Known rows, with every way that one mark hangs from another:
{Z54 Z495}: [ 0.43  1.99  0.34 -0.49 -0.07  1.69 -0.07  0.88 -0.94 -2.99 -1.66 -0.75
 -0.64 -1.77 -0.31  0.94 -1.33  0.88 -2.22 -0.40 -2.52 -0.75 -0.72  0.21]
{Z182 Z225 {Z495 Z890}}: [-0.99  2.84  1.00 -0.23 -0.92 -0.54 -1.68  2.18 -0.73 -2.40 -3.23  1.64
  0.59  1.65  0.62 -0.05 -2.27  0.02 -2.15  0.85  0.27 -0.09 -0.46 -2.80]
{Z406 Z130 Z890}: [ 0.86  0.10 -0.22  0.90 -0.66 -0.85 -0.47 -0.51 -0.62 -1.69 -0.16  1.10
 -2.26 -0.66 -1.05  1.95 -2.10 -2.29 -0.01 -0.41 -1.18  0.66  3.62  1.83]
{Z102 {Z54 {Z495 {Z182 Z225}}} {Z890 Z934}}: [-2.83 -0.10  1.09 -0.99 -1.65 -1.32  0.60  0.94 -1.40 -6.51 -3.53  0.11
 -0.78  0.16 -2.45  1.94  0.30  3.44 -0.13  1.68  2.35  2.07 -2.51  0.94]
{Z134 Z7 {Z102 {Z54 {Z495 Z182}} Z890}}: [-2.83  1.23  2.48 -2.69 -1.15 -0.11  3.24 -2.78 -3.17 -4.45 -2.35 -0.67
 -4.64  1.65 -2.05 -0.92 -2.25  2.84  0.08 -2.94 -2.20  6.58 -0.07  0.60]
{Z54 {Z495 {Z182 Z225} Z609 Z890}}: [ 1.07  4.23  0.76 -0.30 -1.91  0.21 -2.97 -0.86 -1.82 -3.10 -3.82 -0.22
  1.28  2.46  0.43  2.08 -2.19  1.59 -1.76 -2.24 -0.91  2.93 -3.60 -1.56]
{Z406 {Z54 Z495} Z130 Z890}: [-0.15  2.92 -1.14  1.79 -2.13  0.76 -0.73 -0.02 -2.06 -4.00  0.04 -0.41
 -3.19 -3.15 -0.88  2.28 -1.48 -0.78 -1.30 -1.06 -0.44  1.58  3.74 -0.66]
{Z934 Z890}: [-0.59  2.21 -0.72  0.12  0.14 -0.04 -1.03  0.67 -0.58 -2.77  0.27 -0.05
 -1.11  0.52 -1.27 -0.05 -1.05 -1.07  0.63  1.92 -0.23  0.67  0.30 -0.33]
{Z406 Z54 Z890}: [-0.59  1.37 -1.17  0.52 -2.47 -1.09  0.48  0.93 -1.32 -3.68  1.78  1.08
 -2.39 -0.37 -2.88  2.57 -0.31 -1.50 -0.25 -0.13  1.87  2.61  3.75 -2.76]
{Z609 Z495}: [ 1.62 -0.25  0.90  0.04 -0.06 -0.17 -0.84  1.04 -1.46 -2.96 -2.54  0.99
  0.08  0.63 -0.49  0.08 -0.16 -1.33 -2.35 -2.46 -0.43 -1.40  0.61 -0.79]
{Z225 {Z182 Z495}}: [-1.25  2.39  3.37  0.93  0.91 -0.51 -1.02  0.01  0.83 -2.01 -2.80  1.39
 -1.30 -2.67  0.54  0.46 -1.70  1.39 -2.33  0.58  0.15 -3.11  0.33 -1.92]
{Z134 Z7 {Z102 Z54}}: [-1.48  0.49  1.65 -2.34 -1.48 -1.45  2.75 -1.19 -1.22 -3.28 -0.63  1.42
 -4.28  1.71 -0.91 -0.48 -2.00  0.37  1.04 -2.42 -1.34  1.94  2.08 -0.55]
{Z54 {Z495 Z609 {Z890 Z934}}}: [ 1.54  2.82  0.66  1.26 -0.59  1.16 -2.33 -0.19 -0.90 -3.13 -4.64  0.84
 -1.13  0.13  0.13  0.70 -1.92  1.89 -2.29 -1.99 -1.59 -0.97 -0.47 -0.09]
{Z609 {Z495 Z182 {Z890 Z934}}}: [ 1.42  0.68  2.30  0.39 -0.56  0.02  0.04  0.29 -2.29 -1.97 -4.51  0.92
  0.41  4.57 -1.39 -0.84  0.13  0.95 -2.42 -6.12  0.84 -0.57 -0.01 -1.71]
{Z495 Z182 Z609 {Z890 Z934}}: [ 1.51  1.72  1.96  1.38 -1.03 -0.75 -2.29 -1.68 -0.73 -1.39 -3.82  1.48
  0.35  3.97 -1.34  1.11 -1.62  1.60 -0.41 -2.98  1.34  0.59 -1.18 -1.17]
{Z406 {Z54 {Z495 Z609}} Z130 {Z890 Z934}}: [ 0.43  2.20 -1.27  3.54 -2.67 -0.21 -2.27 -0.64 -1.54 -4.89 -1.91  0.70
 -3.18 -4.26 -0.58  3.36 -1.45  0.57 -1.01 -0.64  1.40 -0.67  3.47 -0.28]
{Z182 Z225 Z495}: [-1.29  1.67  0.53 -0.19 -0.99 -1.10 -1.42  2.51 -0.51 -3.21 -2.56  1.17
  1.30 -1.21  0.61  1.33 -1.66  0.15 -1.85  3.03  0.93 -1.99 -1.11 -2.05]
{Z609 {Z495 {Z182 Z225} Z890}}: [ 1.18  1.60  1.60 -0.89 -1.54 -0.81 -1.28  0.90 -2.35 -2.55 -3.28  0.92
  1.65  5.28 -0.19  0.39 -0.50 -0.19 -2.27 -4.93  0.52  2.14 -1.60 -2.45]
{Z102 {Z54 {Z495 {Z182 Z225} Z890}}}: [-0.87  2.82  1.22 -1.64 -1.91 -0.17 -0.22  0.38 -1.90 -4.14 -3.18 -0.04
  0.23  2.77 -1.22  1.10 -0.19  0.97 -0.26 -1.78  0.36  1.89 -1.95 -1.79]
{Z495 Z182}: [ 0.37  1.01  1.55 -0.57 -0.36 -0.13  0.01 -0.54 -0.68 -1.17 -0.79 -0.35
  0.95  1.86 -1.79  1.30 -0.96  0.44 -0.41 -1.13  0.19  0.75 -1.38 -0.59]
{Z54 {Z495 Z182 Z609 {Z890 Z934}}}: [ 1.28  3.29  1.50  1.21 -0.92  1.12 -1.82 -1.47 -1.80 -2.51 -5.03 -0.17
  0.15  1.69 -0.75  0.88 -1.56  2.84 -1.94 -3.42 -0.68  0.33 -1.88 -0.86]
{Z54 {Z495 {Z182 Z225} Z609 {Z890 Z934}}}: [ 0.68  3.55  0.85  0.44 -2.06 -0.17 -2.42 -0.14 -1.39 -3.64 -4.56  0.25
  1.09  2.04  0.42  2.33 -1.56  3.22 -1.87 -2.21  0.11  0.73 -3.27 -1.20]
{Z182 {Z495 Z609}}: [ 0.49  1.62  1.30  1.86  0.14 -0.16 -3.19 -0.74 -0.73 -2.23 -4.37  1.09
  0.39 -2.20 -0.26  0.59 -2.17 -0.68 -1.58  1.98  0.68 -2.22 -0.21 -1.52]
{Z134 {Z102 {Z54 {Z495 Z609}} {Z890 Z934}}}: [-1.94 -0.22  1.26  1.33 -1.63 -2.00  0.26 -1.31 -1.34 -5.16 -4.31  1.25
 -3.82 -2.28 -1.36  0.61 -1.46  3.53  0.91 -0.30  0.03  1.05  0.64  2.36]

Rows:
[ 0.11  3.12  1.11 -0.64 -2.33 -0.69 -2.32 -1.17 -1.85 -4.52 -4.22  0.48
  0.59  2.29 -0.79  2.06 -0.68  0.70  0.15 -1.25  1.11  2.07 -2.58 -1.90]
{Z102 {Z54 {Z495 {Z182 Z225} Z609 Z890}}}
[-1.69  2.43  2.42 -1.94 -1.82  0.13  3.72 -1.79 -2.91 -3.26 -3.41  0.20
 -4.18  3.31 -1.09 -1.24 -1.46  3.73 -0.42 -5.89 -1.73  2.42  0.90 -0.99]
{Z134 Z7 {Z102 {Z54 {Z495 Z182 {Z890 Z934}}}}}
[ 1.21  2.91  1.10 -0.25 -2.18 -1.72 -3.60 -1.17 -0.76 -2.04 -2.51  1.34
  1.78  4.79  0.11  2.52 -2.33  0.19 -0.22 -1.58  1.04  3.45 -2.87 -1.96]
{Z495 {Z182 Z225} Z609 Z890}
[-0.21  2.45  0.73  1.58 -1.62 -1.57 -3.54  1.45 -0.35 -3.34 -5.40  2.73
  0.77  0.73  1.09  1.25 -2.26  1.21 -1.88  1.50  2.04 -2.12 -0.89 -2.33]
{Z182 Z225 {Z495 Z609 {Z890 Z934}}}
[-1.83  1.00  1.57 -1.73 -1.28 -0.63  0.87 -3.08 -2.39 -5.45 -3.04  0.55
 -5.35  0.05 -0.91 -0.34 -3.00  1.72  0.10 -1.18 -2.27  5.79  0.69  1.18]
{Z134 Z7 {Z102 {Z54 {Z495 Z609}} Z890}}
[ 0.87  0.98  1.49 -0.21 -1.68 -1.28 -0.71  1.70 -1.99 -3.13 -4.00  1.44
  1.42  4.87 -0.32  0.54  0.08  1.50 -2.35 -4.88  1.57 -0.11 -1.25 -2.24]
{Z609 {Z495 {Z182 Z225} {Z890 Z934}}}
[-0.33  2.98  3.59  2.35  0.56 -0.96 -2.95 -0.95  0.88 -2.07 -5.25  2.86
 -1.75 -1.03  1.06  0.22 -2.20  2.39 -2.34 -0.91  1.12 -3.20  0.70 -2.18]
{Z225 {Z182 {Z495 Z609 {Z890 Z934}}}}
[ 0.75  2.75  1.67  1.75  0.22  0.51 -3.58 -1.16 -1.08 -1.41 -4.97  1.56
 -0.19  0.66 -0.17 -0.76 -2.72 -0.82 -1.80 -0.02 -0.13 -0.41  0.43 -2.18]
{Z182 {Z495 Z609 Z890}}
[-0.24  4.11  1.25  1.90 -1.83  1.80 -1.20 -0.25 -1.54 -2.58 -2.23 -0.75
 -1.76 -0.15  0.03  0.48 -1.72  2.37 -1.65 -4.02  0.21 -0.23  0.78 -1.60]
{Z406 {Z54 {Z495 Z182 {Z890 Z934}}} Z130}
[-2.19 -0.69  0.96 -0.14 -0.24 -0.15  0.75  0.75 -0.91 -6.23 -3.39  0.60
 -2.75 -1.57 -2.55  0.46  0.02  2.35 -0.29  1.89  0.70  0.49  0.12  1.83]
{Z102 {Z54 Z495} {Z890 Z934}}
[ 0.48  5.23  0.38  1.68 -3.08  0.40 -4.58 -1.30 -1.57 -3.57 -2.32 -0.24
 -0.18 -0.17  1.54  2.35 -2.77  1.03 -1.24 -2.40  0.77  2.31 -1.13 -2.39]
{Z406 {Z54 {Z495 {Z182 Z225} Z609 Z890}} Z130}
[ 0.46  1.69  0.98  0.63 -1.07  0.07 -1.63 -0.62 -0.91 -4.61 -5.05  1.47
 -1.75  0.20 -1.07  0.60 -0.48  0.94 -0.25 -1.06  0.52 -1.42  0.35 -0.52]
{Z102 {Z54 {Z495 Z609 {Z890 Z934}}}}
[ 0.99  1.47  0.56  0.00 -2.38 -2.37 -3.28 -0.80 -0.19 -2.92 -1.83  0.78
  2.44  1.67 -0.10  3.86 -1.59  0.41  0.05  0.72  1.92  1.47 -3.69 -1.17]
{Z495 {Z182 Z225} Z609}
[-0.15  1.38 -0.88  1.73 -2.17 -0.84 -0.97 -0.03 -0.91 -3.00  1.36  0.99
 -2.94 -1.58 -1.33  2.46 -1.53 -2.01 -0.02 -0.42  1.16  1.52  4.60 -0.80]
{Z406 Z54 Z130 Z890}
[-0.17  1.87  0.36  0.90 -1.35 -1.67 -4.03  0.81 -0.41 -3.68 -3.97  1.62
  1.58 -1.81  1.08  2.35 -2.31 -0.19 -1.32  3.49  1.64 -1.76 -1.81 -2.10]
{Z182 Z225 {Z495 Z609}}
[-2.60  0.81  1.72 -2.59 -0.96 -0.11  2.90 -1.73 -2.60 -5.08 -2.01  0.21
 -5.59  0.61 -1.40 -1.15 -2.55  1.99 -0.20 -1.75 -2.83  5.73  1.02  1.23]
{Z134 Z7 {Z102 {Z54 Z495} Z890}}
[-0.23  1.90  1.25 -0.58 -1.99 -1.61 -0.15  1.66 -0.38 -2.08 -1.86  1.46
  1.03  4.93 -0.72  1.60 -1.00  2.65 -0.84 -2.23  1.39  0.84 -1.78 -1.49]
{Z495 {Z182 Z225} {Z890 Z934}}
[-0.58  3.61  0.23  0.99 -1.73  1.53 -0.15  1.73 -1.22 -3.90 -1.34  0.33
 -2.17 -0.28 -0.79  0.23 -0.67  2.09 -2.24 -2.31  0.09 -0.14  1.35 -2.85]
{Z406 {Z54 {Z495 {Z890 Z934}}}}
[-0.73  4.35  0.56  1.41 -2.89  0.50 -1.61  0.92 -1.25 -3.66 -1.80 -0.28
 -0.84  0.04  1.17  1.66 -1.79  2.71 -1.64 -2.90  0.99  0.11 -0.44 -1.96]
{Z406 {Z54 {Z495 {Z182 Z225} {Z890 Z934}}} Z130}
[-0.61  1.68  1.74  1.30  0.47  0.55 -0.31  1.20 -0.66 -1.44 -4.46  1.62
 -0.83  0.83 -0.74 -1.53 -1.56  1.04 -2.31 -0.52  0.19 -2.85  1.32 -1.80]
{Z182 {Z495 {Z890 Z934}}}
[ 1.75  1.50  2.28 -0.18 -0.30  0.58 -0.69 -0.60 -2.71 -1.42 -3.57  0.40
  0.77  4.84 -1.26 -0.99 -0.41 -0.62 -2.36 -6.15 -0.35  1.66 -0.13 -2.08]
{Z609 {Z495 Z182 Z890}}
[-2.94 -1.16  1.92 -1.70 -1.30 -2.03  3.29 -0.96 -1.11 -4.68 -1.49  1.92
 -5.68  1.73 -1.87 -0.83 -2.01  2.49  0.82 -0.92 -0.40  3.46  2.25  1.48]
{Z134 Z7 {Z102 Z54 {Z890 Z934}}}
